Each row comes from the steps of one path. Every step used is in the known rows, and no mark comes twice. Write the path behind each row, first mark first.
Known rows:
figav -> lavo -> bugi: [ 0.70  1.48  0.80  0.31 -0.10  1.33  1.89 -0.28  1.00 -0.96 -0.15 -4.77
 -1.53 -0.17 -1.04  1.12  2.55 -1.82 -0.27  2.53  1.33]
nuvad -> kanim -> lavo -> diven -> funuda: [-0.50  3.50  0.80  1.23 -0.59 -1.17  0.07  0.62 -3.85  2.64 -0.98 -0.58
  1.08  1.34  0.18  4.75  0.54 -3.92  0.68  1.94  1.77]
funuda -> kanim -> lavo -> diven: [-2.11  0.04  0.71 -1.05 -0.91  2.19 -0.93 -0.74 -2.25  0.38 -0.83  0.87
  0.26  0.77  1.11  0.96  0.88  0.90  0.81  1.32  2.20]
lavo -> bugi -> funuda -> kanim -> nuvad: [ 2.24 -1.41  0.99  2.49 -1.80 -0.07  2.15  0.25 -4.34 -6.04 -4.14 -0.24
  1.25 -1.64 -3.14 -1.62 -0.08 -5.04 -1.79  1.82  1.25]
bugi -> lavo -> diven -> funuda: [ 0.77 -0.03 -0.17 -0.50  1.96  0.34  1.05  3.40  1.23  0.05 -0.49 -0.06
  0.49  2.20 -0.43  3.90  0.14 -3.09 -1.85  1.43  0.92]
funuda -> kanim -> nuvad -> figav -> lavo -> bugi: [ 0.68 -3.54  1.04  1.72 -2.91  1.42 -0.34 -2.64 -4.50 -2.48 -3.90 -3.65
 -1.07 -4.56 -5.01 -1.19  3.16 -1.73 -1.65  3.18  1.15]
bugi -> funuda -> kanim -> lavo: [-1.69 -0.06  0.03 -0.74 -0.59  2.44  1.72 -0.04 -4.53 -2.28 -1.24 -0.83
 -1.08  0.95  1.09 -1.78 -0.53 -2.26  0.46  1.27  4.71]
diven -> funuda -> kanim -> nuvad: [ 1.30 -2.03  0.81  1.11 -3.44 -0.52  1.83 -1.02 -6.32 -3.57 -2.84  2.62
  1.44 -3.20 -1.95 -0.59 -0.05 -5.09 -0.90  0.86 -1.07]
diven -> funuda: [ 0.46  1.67  0.02 -0.04 -0.72 -1.08  2.02  1.05 -1.71 -1.12 -0.72 -0.56
  0.07 -0.24  0.30  1.26 -0.57 -3.79 -0.05  0.73  0.87]
bugi -> funuda -> kanim -> nuvad -> figav -> lavo -> diven: [-0.37 -6.18 -0.13  1.40 -2.44  2.24 -3.52 -1.48 -4.39 -2.39 -5.28 -2.31
 -0.80 -2.77 -4.94  0.88  1.94 -2.92 -1.87  3.62  4.30]
lavo -> diven -> funuda -> kanim -> nuvad -> figav: [ 0.25 -3.32  0.04  1.38 -3.16 -1.02 -2.47 -0.60 -5.38 -2.21 -5.28  0.63
  1.37 -3.89 -3.88  1.56  0.55 -3.45 -1.69  2.05  0.94]
kanim -> nuvad -> figav -> lavo -> bugi: [ 0.77 -2.42  0.83  3.01 -1.45  0.17 -2.23 -1.80 -1.97 -1.32 -3.27 -6.57
 -1.92 -3.02 -5.13  1.14  3.50 -1.82 -1.95  2.81  0.76]
diven -> funuda -> kanim -> lavo: [-1.54  1.88  0.71 -1.24 -1.78  1.29  3.07 -0.45 -5.61 -1.22 -0.61 -0.29
 -0.64 -0.47  1.47 -0.44  0.06 -3.63  0.78  1.06  2.65]
nuvad -> figav -> lavo: [-1.13 -2.36 -0.48 -0.08 -0.60  1.67 -2.12 -1.50 -0.79  1.58 -1.08 -4.63
 -2.45 -2.08 -2.09  0.11  2.08  0.30 -0.48  1.94  2.65]
figav -> funuda: [-2.29 -0.32 -0.53 -0.37 -1.13  0.35  1.52 -0.22  0.01  0.79 -1.57 -1.57
  0.68  1.61  0.85  0.28 -0.76 -0.22  0.87 -0.01 -1.28]
bugi -> funuda -> kanim -> nuvad -> figav: [ 0.19 -5.01 -0.38  1.67 -2.17  0.36 -2.12 -0.87 -6.07 -3.71 -5.04 -0.27
  0.01 -3.46 -4.37 -2.46 -0.56 -3.07 -1.80  1.26  2.59]
figav -> lavo: [-0.41 -1.16  0.31 -0.28 -0.63  2.05  0.48 -1.20  0.02  0.79  0.59 -2.43
 -1.72 -0.26 -0.31  0.58  1.99 -0.69  0.24  1.63  1.28]
figav -> nuvad -> kanim -> lavo -> diven -> funuda: [-0.87  3.38  0.15 -0.38 -1.38 -2.48 -2.73  0.76 -4.89  4.45 -1.36 -0.60
  1.40 -0.40 -2.22  3.25  0.42 -2.26  0.28  3.36  1.46]
diven -> funuda -> kanim -> nuvad -> figav -> lavo: [-0.10 -4.25  0.41  1.01 -3.87  1.03 -0.12 -2.56 -7.05 -1.96 -3.92 -2.01
 -1.11 -5.09 -4.08 -0.40  1.98 -4.85 -1.42  2.86  1.66]
diven -> funuda -> kanim -> lavo -> bugi: [-0.32  4.38  1.30 -0.50 -1.37  0.57  4.82  0.57 -4.63 -2.89 -1.43 -2.51
 -0.16 -0.29  0.66  0.03  0.57 -4.57  0.37  2.07  2.88]
lavo -> diven: [-0.14 -0.10 -0.02  0.05  0.32 -0.06 -1.97  0.63  1.76  0.68 -0.77  0.29
  0.87  0.83 -0.07  2.69  0.37  0.44 -0.23  0.68  0.38]
funuda -> kanim -> nuvad: [ 0.49 -3.67  0.82  1.09 -2.56  0.33  0.04 -2.17 -4.62 -2.45 -2.30  3.24
  1.18 -2.78 -2.30 -1.86  0.42 -1.02 -0.74  0.39 -1.83]

Write each row's path:
[ 0.57 -1.07 -0.19 -0.16 -1.08  2.40  1.58  0.02 -2.91 -3.31 -3.60 -5.37
 -1.73 -2.25 -3.45 -1.81  1.38 -3.59 -1.31  3.90  5.70] => nuvad -> figav -> lavo -> bugi -> funuda -> kanim
[-0.56 -4.72  0.33  2.24 -1.94  0.86 -3.68 -2.81 -3.00  0.45 -2.51 -4.26
 -2.10 -3.06 -4.41  0.50  2.90 -0.71 -1.59  1.86  0.62] => kanim -> nuvad -> figav -> lavo
[-3.69  1.21  0.03 -0.75 -1.87  1.55  1.26 -1.18 -3.60 -0.21 -3.93 -5.41
 -0.57 -0.27 -0.54 -1.42  0.44  0.20  0.65  1.87  2.15] => nuvad -> figav -> funuda -> kanim -> lavo -> bugi
[-1.40  1.43  0.14 -0.41 -0.62 -1.53 -4.56 -0.45 -3.25  5.56 -0.66  0.22
  1.14  0.00 -2.26  2.07  0.98  1.55  0.45  2.89  0.63] => figav -> nuvad -> kanim -> lavo -> diven
[ 0.44  0.49  0.10 -1.24 -1.92  0.17  3.48  0.24 -4.08 -2.27 -1.37  2.16
  1.11 -1.82  0.28 -0.98 -0.88 -3.82  0.12  0.81  0.95] => diven -> funuda -> kanim
[ 0.41  0.51  0.24 -1.27 -1.71 -0.08  1.71  0.95 -2.46 -1.67 -2.24  2.61
  1.91 -1.00  0.00  1.93 -0.46 -3.52 -0.09  1.77  1.47] => lavo -> diven -> funuda -> kanim
[-0.29  3.69  0.53  1.23  1.18  0.51  1.63  1.66 -1.07 -2.56 -1.19 -6.03
 -1.80  2.63  0.26  0.74  0.44 -3.56 -0.32  1.76  4.50] => kanim -> lavo -> bugi -> funuda
[ 1.13 -2.05  0.82  1.08 -2.96 -0.71  0.18 -0.33 -4.65 -2.87 -3.67  2.89
  2.13 -2.30 -1.95  2.18  0.33 -4.75 -1.09  1.65 -0.43] => lavo -> diven -> funuda -> kanim -> nuvad
[ 1.77 -2.18  1.25  1.86 -2.17  1.98  2.91 -1.00 -4.29 -5.43 -3.59 -2.88
 -0.71 -1.79 -3.49 -1.00  2.04 -5.81 -1.52  3.36  2.56] => figav -> lavo -> bugi -> funuda -> kanim -> nuvad
[ 1.10  0.27  0.43 -0.21 -0.94  2.76  4.33  0.25 -2.14 -4.08 -2.03 -3.14
 -1.00 -0.47 -1.24 -1.46  1.21 -4.85 -0.56  3.40  4.44] => figav -> lavo -> bugi -> funuda -> kanim
[-0.08  0.56  0.25 -0.30 -1.25  0.89  0.85  0.56  0.05  0.42 -0.74 -2.73
 -0.75  0.44 -0.11  4.55  1.83 -4.23 -0.12  3.05  2.43] => figav -> lavo -> diven -> funuda
[ 1.14 -3.67  0.38  1.56 -2.07  0.55  1.06 -0.63 -5.20 -4.37 -3.55  2.01
  0.97 -1.62 -2.43 -2.16 -0.62 -4.02 -1.28  0.94  1.13] => bugi -> funuda -> kanim -> nuvad
[ 1.59 -2.45  0.35  2.55 -1.86 -0.45 -0.43 -0.02 -5.04 -5.18 -5.81 -2.60
  0.24 -3.45 -4.99 -2.10  0.13 -3.86 -2.42  2.12  2.60] => lavo -> bugi -> funuda -> kanim -> nuvad -> figav
[-0.21 -4.93  0.19  1.28 -2.59  0.05 -2.76 -2.23 -5.49 -1.75 -3.93  1.04
  0.37 -4.48 -4.09 -2.32  0.58  0.12 -1.42  0.62 -0.37] => funuda -> kanim -> nuvad -> figav
[ 1.27 -1.84  0.93  1.76 -3.61  0.45  1.50 -1.60 -6.12 -3.56 -4.71 -4.31
 -0.87 -4.98 -4.99  0.15  2.66 -5.80 -1.81  3.78  1.72] => diven -> funuda -> kanim -> nuvad -> figav -> lavo -> bugi
[-0.99  1.94  0.72  1.23  0.16 -0.14 -2.23 -0.55 -2.14  3.58 -0.46  0.23
  0.91  1.67  0.07  3.47  0.98  0.15  0.74  1.32  0.71] => nuvad -> kanim -> lavo -> diven
[-1.07  1.98  0.79  1.40 -0.18 -0.26 -0.15 -1.07 -3.86  3.15  0.49 -0.32
  0.13  1.01  0.26  0.93  0.81 -0.14  0.90  0.32  0.29] => nuvad -> kanim -> lavo
[-1.69  2.83  0.58  0.00 -0.32 -0.24 -0.83  1.11 -1.31  0.57 -0.50 -2.87
 -0.52  1.97  1.31  4.36  0.80 -3.01  0.46  1.58  2.99] => kanim -> lavo -> diven -> funuda
[-0.26 -3.34  0.35  2.20 -2.41 -0.33 -3.60 -1.02 -2.97 -0.19 -3.85 -4.67
 -1.26 -2.77 -4.35  4.42  2.82 -4.26 -1.66  3.27  1.99] => kanim -> nuvad -> figav -> lavo -> diven -> funuda
[-0.68 -5.89  0.28  0.97 -3.24  2.00 -2.31 -3.62 -5.60 -0.97 -3.21 -1.39
 -1.47 -4.72 -4.45 -1.67  2.53 -0.69 -1.23  2.17  0.82] => funuda -> kanim -> nuvad -> figav -> lavo
[ 0.01 -1.88 -0.18 -0.51  2.84  1.33 -0.82  2.43  3.04  1.00  0.12  0.64
  0.39  2.58 -0.48  2.72  0.78  0.98 -1.73  0.69  0.27] => bugi -> lavo -> diven
[ 0.74  0.46 -0.29 -0.48 -1.21 -2.40 -2.08 -0.39 -3.69  3.88 -0.73  2.29
  2.07 -2.30 -3.68 -1.34 -0.41  0.58 -0.13  1.87 -1.35] => figav -> nuvad -> kanim
[ 0.82  4.40  0.77  2.33  0.73 -0.45  1.62  1.12 -3.66 -0.44 -1.47 -3.80
 -0.05  1.97 -0.91  1.08  0.28 -4.21  0.11  1.92  3.16] => nuvad -> kanim -> lavo -> bugi -> funuda
